Each row comes from the steps of one path. Every step used is in the known rows, and no mark comes twice. Write the path behind each row, first mark first.
(in the rows, 128 means zero)
Known rows:
lege-nenak: [161 158 128 153 151 101 120  75 110 135 144 120 125 101 154 119 166  95
  87 122 166 164 141 148 109 120 154 101 143  82 123  94 116 104 114 107
 154 152  96  91 129  92 132 140 115  92 138  93 144 150 148]
robiv-kubul-sikem: [150 107 117 114 105 112 141 101 178 125  92  94 114 112 130 196 128 123
 133  59 149 110 106 143 142 106 115 146 109 105 113  90  81  57 175 119
 160 127  84  76 114 115 149 138 148 132 135 183 162 148 170]
ruded-zise-robiv-kubul-kegi: [165 107  87 110  86  98 146  64 172 151  84  82  72 102 141 178 116 134
 113 106 192 106 137 141 133 127  95 149 107 130 115  91 108  85 151 100
 165 100  82  82 117  97 165 185 143 124 101  58 143 150 142]
ruded-zise-robiv-kubul: [168 146  92 123  76  99 131  48 149 149 111  80  78  95 129 177 115 112
 112  97 150 102 139 133 143 149  96 145 115 122 119  93 116  85 148 151
 175 101  89  74  80  99 144 122 153 111 120  85 169 150 142]
sikem-kubul-robiv-zise-sazor: [120 118 102 123 136 171 116 141 156 187 123 138 118 143 165 205 154 237
  67 107 124 147 114 131 127 143 132 144 136 134 137  98  92 112 157 107
 154 104  92  95 119 139 116 119 140 107 112 153 133  94 148]
kegi-kubul-sikem-fonoru-nenak-lege: [107 101 167 145 124 131 148  75 172 166 106 103 124 118 139  97 146  98
 108 224 197  79 131 151  93  94 143 134 151 144 119 145 152  80 101 111
 148 120 130 156 172 112 114 135 153 173 120 171 142 136 169]
ruded-zise-robiv-kubul-sikem-fonoru: [150 129 113  77  63 130 133  88 199 141  78  83  72 110 110 204 113 161
 143  82 140 129 137 134 160 135 126 108 106 173 129 117 172  53 152 161
 148  89  77 112  98 125 128 119 138 125 119 173 166 148 166]
zise-kubul: [113 127 119 108 145 104 142  50 118 152 141 149 142  96 164 170 152 145
  87 168 150 137 120 153 107 111 107 143 124  98  96  82 107  76 107 132
 182 121  84  85 135  91 136 141 146 136 129 118 134 119 139]
kegi-kubul: [104  88 123 140 133 108 179  30 128 158  95  82 126 130 166 148 114 108
 111 149 165  95 102 141  82 117 137 180 111 102 104  77  99  91 109 110
 166 138  93  84 135 102 143 131 136 122 129  98 162 131 120]
sazor-zise-robiv-kubul-sikem-fonoru-nenak: [175 140 183 118 122 140 115  90 163 153 122  86 112 113 107 139 160 168
  53 101 145 130 170 131 157 134 137 110 154 146 124 135 158  79 143 143
 145 100  87 144 116 114 124 126 136 109 132 157 139 129 168]
zise-kubul-sikem-lege-nenak: [138 148 139  99 139 121 115 105 128 157 137 142 134  92  98 142 205 114
  94 147 163 174 164 149  93 125 135 103 129 100 118  81 151  97 107 152
 166 145 126 140 140 115 143 114 145 114 125 153 140 114 133]
kubul-sikem-fonoru-nenak: [145 137 169 138 144 126 134  95 162 134  95 120 114 112 127 126 159 115
 121 137 157 141 143 159 142 103 145  78 146 137 116 136 156  63 132 116
 133 134  82 144 157 109 122 120 141 132 122 171 127 133 160]
sazor-zise-robiv-kubul: [156 143 137 124 110 112 121  57 130 159 136  72 112 127 133 183 116 174
  30  97 154 103 138 115 152 143 109 170 136 113 126 101  85 115 142 148
 168  88  88  73  85 109 147 137 137  96 159  92 159 148 149]
sazor-zise-robiv-kubul-sikem: [165 122 143 106 114 124 126  95 159 154 118  85 101 120 126 190 131 186
  70  42 133 144 129 120 152 131 108 150 111 117 117 112  66  87 163 132
 152  80  82  87  88 127 153 137 151 118 138 149 156 151 174]
zise-kubul-sikem-lege: [ 91 133 126  88 127 121 144 101 146 151  94 152 121 108  95 182 164 133
 111 180 168 133 141 153 110 111  92 130 103 124 111  91 120  86 116 160
 166 125 116 136 153 130 155 101 170 146 131 175 146 111 128]
ruded-zise: [154 164  72 131 102  97 145  70 131 137  62 141  57  78 150 134  86 117
 155 147 154 151 114 144 122 123 112 126 101 117 121 116  84  85 116 124
 145 134  97  88 130 106 136 107 141 137 109 126 153 153 149]
zise-sazor-ruded: [109 109  94  90 117 105 131 114 108 170 131 114 122 141 171 178 123  56
  96 145 161 127 107 133 137 100 106 133 176 153 121  93  87 135 138 152
 157  96 106  87 145 111 113 113 142 113 138  62 149 107 149]
fonoru-nenak: [155 155 152 184 163 100 138  55 112 137 114 127 123 100 150  95 162  74
  92 158 174 123 139 154 124 109 120 110 152  93 106 116  98  95 123  93
 153 146  90 114 151  86 135 124 147 123 124  96 127 130 139]
fonoru-nenak-lege-sikem-kubul-robiv: [143 130 131 181 139 175  98 102 143 141 120 121 154 123 125 159 181 117
  64 199 174 121 128 147  94 160 120 108 177 132 104 121 161  81 121  77
 165 159 105 144 168 133 149  83 176 126 108 192 127 129 178]
nenak-lege-sikem-kubul-robiv: [118 121 107 156 125 173 104 108 151 135 110 118 146 137 131 200 151 147
  74 192 170 119 102 143  97 157 114 121 158 140 109 111 150  79 125  85
 165 145  98 124 158 143 152  83 171 129 120 200 137 143 179]
sazor-ruded-zise-kubul-sikem-lege-nenak-fonoru: [147 136  96  75  79 111 158 108 162 149 121 137 114  87 123 113 145  59
 109 116 164 186 156 144 116 114  86 113 125 151 120  82 117  89  85 123
 176 130 162 161 178 106 149  84 114 138 102 189 157 135 184]
fonoru-nenak-lege-sikem-kubul: [152 152 133 195 122 150  97  80 131 156 125 138 155 107 169 137 164 110
  83 230 183  90 120 138  92 160 128 149 183 113  96 123 181  36 112  71
 188 139  98 150 159 108 118  99 187 144 121 105 124 158 184]
kegi-kubul-robiv-zise-sazor: [112  83 102 125 148 153 144 119 153 196 113 111 103 156 147 166 148 205
  93  99 135 161 101 120  86 130 128 158 114 138 131  96  90 141 137 135
 145 107  95  89 106 131 116 127 138 109 106 142 148  82 132]
kegi-kubul-robiv-zise-sazor-ruded: [107  59  86  86 118 120 140 118 140 193 121  89 115 173 151 166 120 126
  88  96 142 159 104 115  99 133 107 174 163 162 143  87  82 154 138 155
 155 110 118  92 144 124 133  99 130  99 103 141 161  82 138]

Which path is each row?
[102  74 119 130 148 137 172  57 137 145  92  69 125 144 118 174 137 123
  93 121 158 125 112 148  84 124 127 137 109 125 110  81  88 125 121 110
 146 148 104  83 146 128 169 107 132 105 116 186 160 103 116]
kegi-kubul-robiv
[142 149 136 165 137 109 162  74 143 124 146 122 132 115 182 107 146  92
  69  88 177 158 126 146 128  93 130 102 112 107 110  89  81  95  91  53
 162 129 112 102 144  84 137 134  99 115 147 114 151 172 188]
lege-nenak-fonoru
[119 171 138 160 122 121 162  84 146 135 123 120 127 126 133 114 146  75
  62 143 201 126 148 151 118  99 118 103 119 127 123  87 111 114  76  86
 166 138 141 142 156 105 144 102 109 109 158 119 157 159 158]
sikem-lege-nenak-fonoru
[125 158 146 192 144  97 123  66 118 151 128 140 123 101 158  78 151  66
  78 243 211  88 130 161 108  88 105 126 164 104 114 146  87 117 104  95
 154 129 132 125 168  95 126 135 166 165 134 105 132 152 166]
fonoru-nenak-lege
[136 182 131 148 132 111 120  85 112 142 122 121 120 112 103 126 169  72
  79 183 192 130 155 152 105 131 143 103 145 102 135  90 148 131  99 146
 161 158 130 132 149 112 137 100 129  87 154  98 151 133 115]
sikem-lege-nenak
[129 132 104 148 145 110 128 103 157 137  87 135  96 157 138 153 122 202
  86  91 148 194 109 139 122 128 105 132 115 119 150 128  54 127 127 115
 135 146  91  81 136 124 165 108 131 108 115 208 150 139 149]
kubul-robiv-zise
[132  91 100 103 144  89 145  87 168 167 102 165 120 120 188 154 137 221
  89 142 181 170 119 143  98 106 100 174 111 107 121 101  88  76 113  86
 172 119  78  95 162  86 157 199 136 145  96 104 114 135 149]
robiv-zise-kubul-kegi
[111 113 147 141 119 135 187  87 167 148 109  92 129 125 130 111 157  88
  93 101 185 132 136 144  90 101 131 129  95 125 109  75 110  90  84  81
 161 134 144 150 155 113 151 106 112 126 135 155 165 146 158]
kegi-kubul-sikem-lege-nenak-fonoru
[133 140 126  92 150 115 131  67 104 164 136 160 128  86 157 153 125 210
  39 169 143 161 127 129 108 126 115 168 128  96 108 104  82  99  96 139
 169 110  98  94 135 106 129 139 133 128 140 144 133 125 155]
sazor-zise-kubul
[144 153  72 110 115 137 141 110 123 178  97 150  60  75 161 157 118 131
 149 153 143 144 111 133 118 118 119 117 111 136 112 105 103 110 135 142
 150  93  92  88  99 120  87 123 153 136 113  75 144 109 147]
ruded-zise-sazor
[144 136 109 159 120 152 109  81 139 137 100 129 147 122 176 200 134 148
 102 157 150 119  96 129 107 172 133 148 150 113  91  91 174  23 121  84
 182 139  59 114 133 112 132  91 170 107 128 104 136 157 164]
lege-sikem-kubul
[118 114 126  74 118 125 132 107 193 155  99 155 115 126 154 182 131 240
 120 117 132 182 113 137 127 114 126 132 110 149 130 124 153  46 122 152
 153 108  73 123 140 111 123 133 132 140 114 216 141 138 173]
robiv-zise-kubul-sikem-fonoru
[120  98  71 108  96 153  82 165 151 191 131 132 139 170 164 188 132 144
  75 162 158 152  94 109 101 161  95 164 206 181 145 121 137 121 135 132
 169 103 118 129 157 143 120  80 169 125 107 152 145 117 192]
nenak-lege-sikem-kubul-robiv-zise-sazor-ruded
[ 86  99 134 115 118 126 170  80 156 158  59  97 109 133  96 163 138 107
 130 160 179  98 121 146  87 113 119 154  95 128 116  88 112  90 118 140
 152 133 125 136 151 137 158  89 164 139 132 160 163 119 109]
kegi-kubul-sikem-lege
[127 111 133  82  85 133 136 104 205 123  82  87 112 127 112 212 108 149
 123  94 153  94 114 144 158 108 141 126 123 155 128 106 165  50 158 146
 152 119  79 100 126 121 129 130 126 125 149 203 165 146 171]
robiv-kubul-sikem-fonoru
[127 117 122  87 163 140 127  89 120 152 131 139 130 106 111 182 144 208
  27 139 136 186 134 140 115 133 108 126 122 122 116 105  70 134 112 136
 149 132 104  91 144 133 162 115 127 111 131 223 135  99 153]
sazor-zise-kubul-robiv
[132 137 170 109 138 135 115  97 154 169 131 156 125  87 133  98 153 177
  50 238 180 132 150 143 114 101 128 131 161 144 120 165 139  91  91 136
 148 105 133 164 173 119 107 142 150 178 130 207 123 130 196]
sazor-zise-kubul-sikem-fonoru-nenak-lege
[133 105  69  61 105 108 132  82 126 144 108 125 104  95 111 176 128 102
 109 135 133 189 135 149 115 134  77 116 139 148 117  88  93 114 123 157
 159 151 118  99 167 119 166  84 128 121  80 223 150  98 152]
sazor-ruded-zise-kubul-robiv
[142 145 140 132  92 130 159 108 186 127 121  94 126 112 104 140 155  79
  76  76 183 108 142 142 133 105 116 121 111 126 125  78 114  85 121  97
 175 135 141 135 143 111 148 113 113 116 149 174 167 158 179]
robiv-kubul-sikem-lege-nenak-fonoru
[164 141 107  99  54 111 146 101 178 142 121  74  95 115 106 133 139  39
  90  60 172 145 164 132 145 130  84 114 130 166 133  84 118 100 116 130
 174 109 156 148 139 112 159  82 120 113 116 147 176 152 182]
sazor-ruded-zise-robiv-kubul-sikem-lege-nenak-fonoru
[152 103 130 111 118 111 134  81 159 162 109  78 105 127 144 182 118 188
  41 106 194 103 142 127 137 123 109 170 128 124 120 103  83 109 147  99
 162  88  83  82 122 108 165 193 134 109 139  59 139 149 148]
sazor-zise-robiv-kubul-kegi
[140 135 129 142 102 101 131  44 139 145 140  68 123 128 134 194 138 114
  71  98 159  77 135 131 149 131 104 149 133 115 113  83 109  97 148 139
 181  97  79  67  86  96 150 141 150  99 146  67 163 148 134]
zise-robiv-kubul
[154 135 174  93 151 141 123  94 146 156 120 144 124  84 123 124 163 190
  68 156 140 170 158 142 126 121 142 108 147 135 111 136 158  66 116 137
 146 119  87 154 156 111 115 129 133 135 120 199 117 111 175]
sazor-zise-kubul-sikem-fonoru-nenak
[135 108 113 100 142 102 129  99 168 160 115 171 117 111 170 158 152 220
 123  83 123 210 110 134 107 114 101 151  96  99 119 113  73  53 132 121
 160 110  78  98 123 105 146 146 155 154  97 192 138 138 175]
robiv-zise-kubul-sikem
[135 120 110 147 133 178 110 101 146 127 102 109 144 141 126 220 154 157
  84 131 144 153 107 140 111 171 123 111 146 135  99  89 150  68 135  88
 162 160  69 109 144 139 163  73 159  96 115 188 140 128 157]
lege-sikem-kubul-robiv
[151 141  58  96  75  75 141  73 123 135  65 122  69  97 154 136  66  56
 152 144 161 157 114 140 129 122  91 138 144 142 135 114  80  95 119 145
 147 136 115  94 162 107 144  81 132 132 104 133 165 148 159]
sazor-ruded-zise
[161 138 115 192 134 153  85 114 168 159 115 142 134 143 144 124 163 189
  65 168 162 162 118 132  90 171 109 145 174 129 138 145 142  78 120  83
 162 157 105 150 161 119 145  87 171 131  95 205 129 143 185]
fonoru-nenak-lege-sikem-kubul-robiv-zise
[124 153 143 143 122 131 163 113 165 129 115 124 119 125 130 118 158  92
  83 103 189 153 140 150 127  92 115  92 101 128 119  94  94  96  93  79
 156 132 136 150 152 114 149 105 119 127 146 161 155 159 175]
kubul-sikem-lege-nenak-fonoru
[150 141 176 131 106 136 104  93 170 167 134  97 114 114 115 118 146 156
  36 184 188  89 159 128 140 113 122 133 168 155 134 163 141 104 127 142
 147  81 130 150 133 118 114 139 153 151 142 166 141 152 191]
sazor-zise-robiv-kubul-sikem-fonoru-nenak-lege
[116 141 163 153 126 123 123  99 165 143 108 133 116 108 140 104 149 104
 103 221 199 102 136 159 125  82 131  98 158 148 124 160 137  87 111 111
 137 116 124 156 174 115 116 133 159 174 132 177 132 152 185]
kubul-sikem-fonoru-nenak-lege
[116  91  83  91 104 139 111 144 149 184 132 113 133 162 172 203 133 156
  63 106 133 142 116 127 133 149 108 160 181 159 148  90  90 126 156 131
 156 111 117 102 158 134 132  93 129  98 104 150 143  92 153]
sikem-kubul-robiv-zise-sazor-ruded
